What can hang from each mark
j_797: j_405
j_405: j_492 j_721
j_347: j_119
j_128: j_492 j_508 j_797 j_977
j_492: j_128
j_977: j_405
j_516: j_119
j_119: j_128
j_396: j_508
j_721: j_405
j_508: j_266

Each row was made from one small tree. The marks that hang from a mark follow it in brackets, in the order of their numbers. Every link used is in the known rows. Write each row's tree.
In the rows, 128 means zero.
Known rows
j_492(j_128): [145 127 132  88 117 106 125 139 122 114  88  72 135  99 113  88 114 162
 108 126 252 128 132 123]
j_347(j_119(j_128(j_492))): [127 132 111 118 130 106 158 141 125 130 151  77  66 114 123 196  92 163
 153 142 239 172 149 109]
j_347(j_119(j_128(j_797(j_405)))): [129 124 131 137 128 118 146 151 110 170 195  85 124  81 124 106 129 124
 130 157 152 167 138 136]
j_119(j_128): [117 129 155 114 129 117 134 164 120 144 130  71 142 104 121  85 101 179
 119 133 237 131 128 126]
j_492(j_128(j_797(j_405(j_721)) j_977)): [145 133 146 170 140 114 144  98 113 125 159 120 103 104 126  77 156  86
 105 104  65 115 127 145]
j_797(j_405(j_492 j_721)): [123 119 136 104 159  99  52 104 122 141 151 146 146 151 121 104 126 133
 108 114 105 119 165 123]
j_797(j_405(j_492(j_128) j_721)): [145 114 154 101 141  99  83 110 120 111 150 123 107 138 116  89 151 106
 103 102 125 126 160 120]
j_492(j_128(j_977)): [147 140 125 129 107 125 133 111 115 136  85  79 103 108 106  97 113 139
 109 130 245 108 122 134]
j_119(j_128(j_492 j_508 j_797 j_977)): [115 139 106 166 127 152 225 135 126 116 146 116  97 125 128 236  93 121
 174 129 124 151  97 125]
j_977(j_405(j_492)): [122 113 117  86 131 120  52 123 125 140 123 133 182 147 126 114 121 178
 129 162 133 131 162 123]
j_128(j_492 j_508(j_266) j_797 j_977): [106 142  71 129 121 159 183 126 145 131  67 145 175 142 123 246 108 128
 162 140 127 126  94 124]
j_797(j_405): [127 116 107  98 135  98  87 145 106 185 114  95 189 101 117  76  96 156
 115 145 129 118 142 129]
j_119(j_128(j_508 j_977)): [117 141 129 168 112 137 177 156 120 170 108  99  81 122 128 110  73 137
 136 117 202 120 103 131]
j_119(j_128(j_508(j_266) j_797 j_977(j_405))): [ 97 132 134 160 103 167 182 182 138 168 120 137 157 127 150 116 138 121
 145 148  63 127  91 147]
j_977(j_405(j_492(j_128) j_721)): [140 117 160 104 142 103  76 121 133  83 137 140  95 150 139  87 158 140
 113 110  99 132 167 122]
j_721(j_405(j_492)): [132 130 129  83 136 121  16 113 132 168 128 141 192 136 123  97 123 175
 109 165 169 102 145 112]
j_128(j_492 j_508(j_266) j_797 j_977(j_405)): [101 127  65 136 120 152 173 143 142 140  88 166 175 144 145 225 121 126
 171 154  14 133 105 129]
j_977(j_405(j_492(j_128(j_508)) j_721)): [134 117 142 113 132 104 113 146 140  81 115 160  59 160 153 115 136 113
 126  92  72 134 156 118]
j_396(j_508): [113 104 104  88 154  93 120 114 136 155  90  88 139 100 116 129  96 184
 114 112 238 120 121 112]
j_516(j_119(j_128(j_492 j_797))): [117 137 122 141 162 124 181 108 134  94 169 101 180 102 123 210 132 175
 163 127 191 169 146 119]
j_492(j_128(j_977(j_405))): [142 127 119 141 106 117 120 125 113 144 106 102 110 110 128  62 126 139
 121 147 128 112 134 140]
j_797(j_405(j_492(j_128(j_977)) j_721)): [147 127 149 144 132 117  92  79 113 137 153 131  81 144 110  92 149  85
 104 105 121 107 149 133]

Which tree is each row?
[113 136 126 174 147 133 110  96 140 101 144 202  99 173 151 157 132 114
 143 111  20 123 135 138] : j_128(j_508 j_797 j_977(j_405(j_492 j_721)))
[150 126 124 147 113 138 148 109 102 153 143  91 154  87 107 100 143 101
 116 148 115 126 115 146] : j_492(j_128(j_797(j_405) j_977))
[111 125 137 164 114 170 157 135 125 134 173 148 117 147 135 155 130 117
 159 152  74 142 116 138] : j_119(j_128(j_508 j_797 j_977(j_405(j_492))))
[127 136 129 156 113 115 147 165 147 135  65 154  73 148 160  77 140  99
 115  91  57  99 120 136] : j_492(j_128(j_508(j_266) j_977(j_405(j_721))))
[111 123 118 120 137 134 218 170 132  97 146 109 121 115 134 232  96 140
 170 124 125 168 107 114] : j_119(j_128(j_492 j_508 j_797))
[107 127 125 158 103 168 191 174 123 205 137 117 171 113 128 118 129  88
 138 141  73 125  85 147] : j_119(j_128(j_508(j_266) j_797(j_405) j_977))
[150 123 123  87 112 125  85 149 135 148 106 140 118 132 129 113 120 121
 118 139 157 115 129 106] : j_721(j_405(j_492(j_128(j_508))))
[153 121 144  74 119 124  51 122 129 141 127 118 151 123 118  90 147 147
 105 156 182 114 138 111] : j_721(j_405(j_492(j_128)))
[142 132 128 182 133 114 179 132 120 131 136 141  71 114 135 109 133  64
 118  86  39 119 113 140] : j_492(j_128(j_508 j_797(j_405(j_721)) j_977))
[116 135 115 165 143 117  89 102 137 128 119 188  73 179 151 124 105 120
 137 103  51 108 149 129] : j_128(j_508 j_977(j_405(j_492 j_721)))
[151 124 152  84 123 141  72 111 134 117 153 130 181 111 118 118 170 136
 108 167 154 129 126 119] : j_721(j_405(j_492(j_128(j_797))))
[112 132 146 130 127 136 193 184 130 119 134 104 137 104 135 142 100 149
 141 120 175 151 101 128] : j_119(j_128(j_508 j_797))
[142 132 173 102 148 122 115 100 139  45 147 133 124 138 118 145 167 133
 107 105 194 142 140 124] : j_405(j_492(j_128(j_797)) j_721)
[123 113 118  88 139 138  81 102 114 144 163 128 223 123 106 145 135 137
 127 164 120 142 143 129] : j_128(j_797(j_405(j_492)))
[142 134 148 169 133  95 113 117 124 114 117 128  66 128 146  50 140 129
 107 102  79 102 145 139] : j_492(j_128(j_977(j_405(j_721))))
[117 134 146 163 155 132  77  68 133  98 168 178 135 161 137 127 158 137
 127 133  53 118 149 142] : j_128(j_797 j_977(j_405(j_492 j_721)))
[106 121 122 100 144 139 110 143 146 133 126 182 187 162 138 156 151  98
 123 109  48 129 128 128] : j_128(j_508(j_266) j_797(j_405(j_492 j_721)))
[128 143 114 131  92 160 188 145 140 126  61 119 150 119 122 144 139 105
 122 125 196 120  81 137] : j_492(j_128(j_508(j_266) j_797 j_977))
[140 136 117 132 103 163 161  97 129  93 111 131 105 141 109 187 129 101
 138 130 208 137 107 132] : j_405(j_492(j_128(j_508 j_797 j_977)))
[134 118 147 123 139 121 135 135 143  56 141 168  84 150 152 140 157 105
 134 100  48 151 142 126] : j_977(j_405(j_492(j_128(j_508 j_797)) j_721))
[148 136 122 135 105 160 116 103 133 136 132 158 115 130 124 142 144  90
 128 149 119 113 102 126] : j_721(j_405(j_492(j_128(j_508 j_797 j_977))))
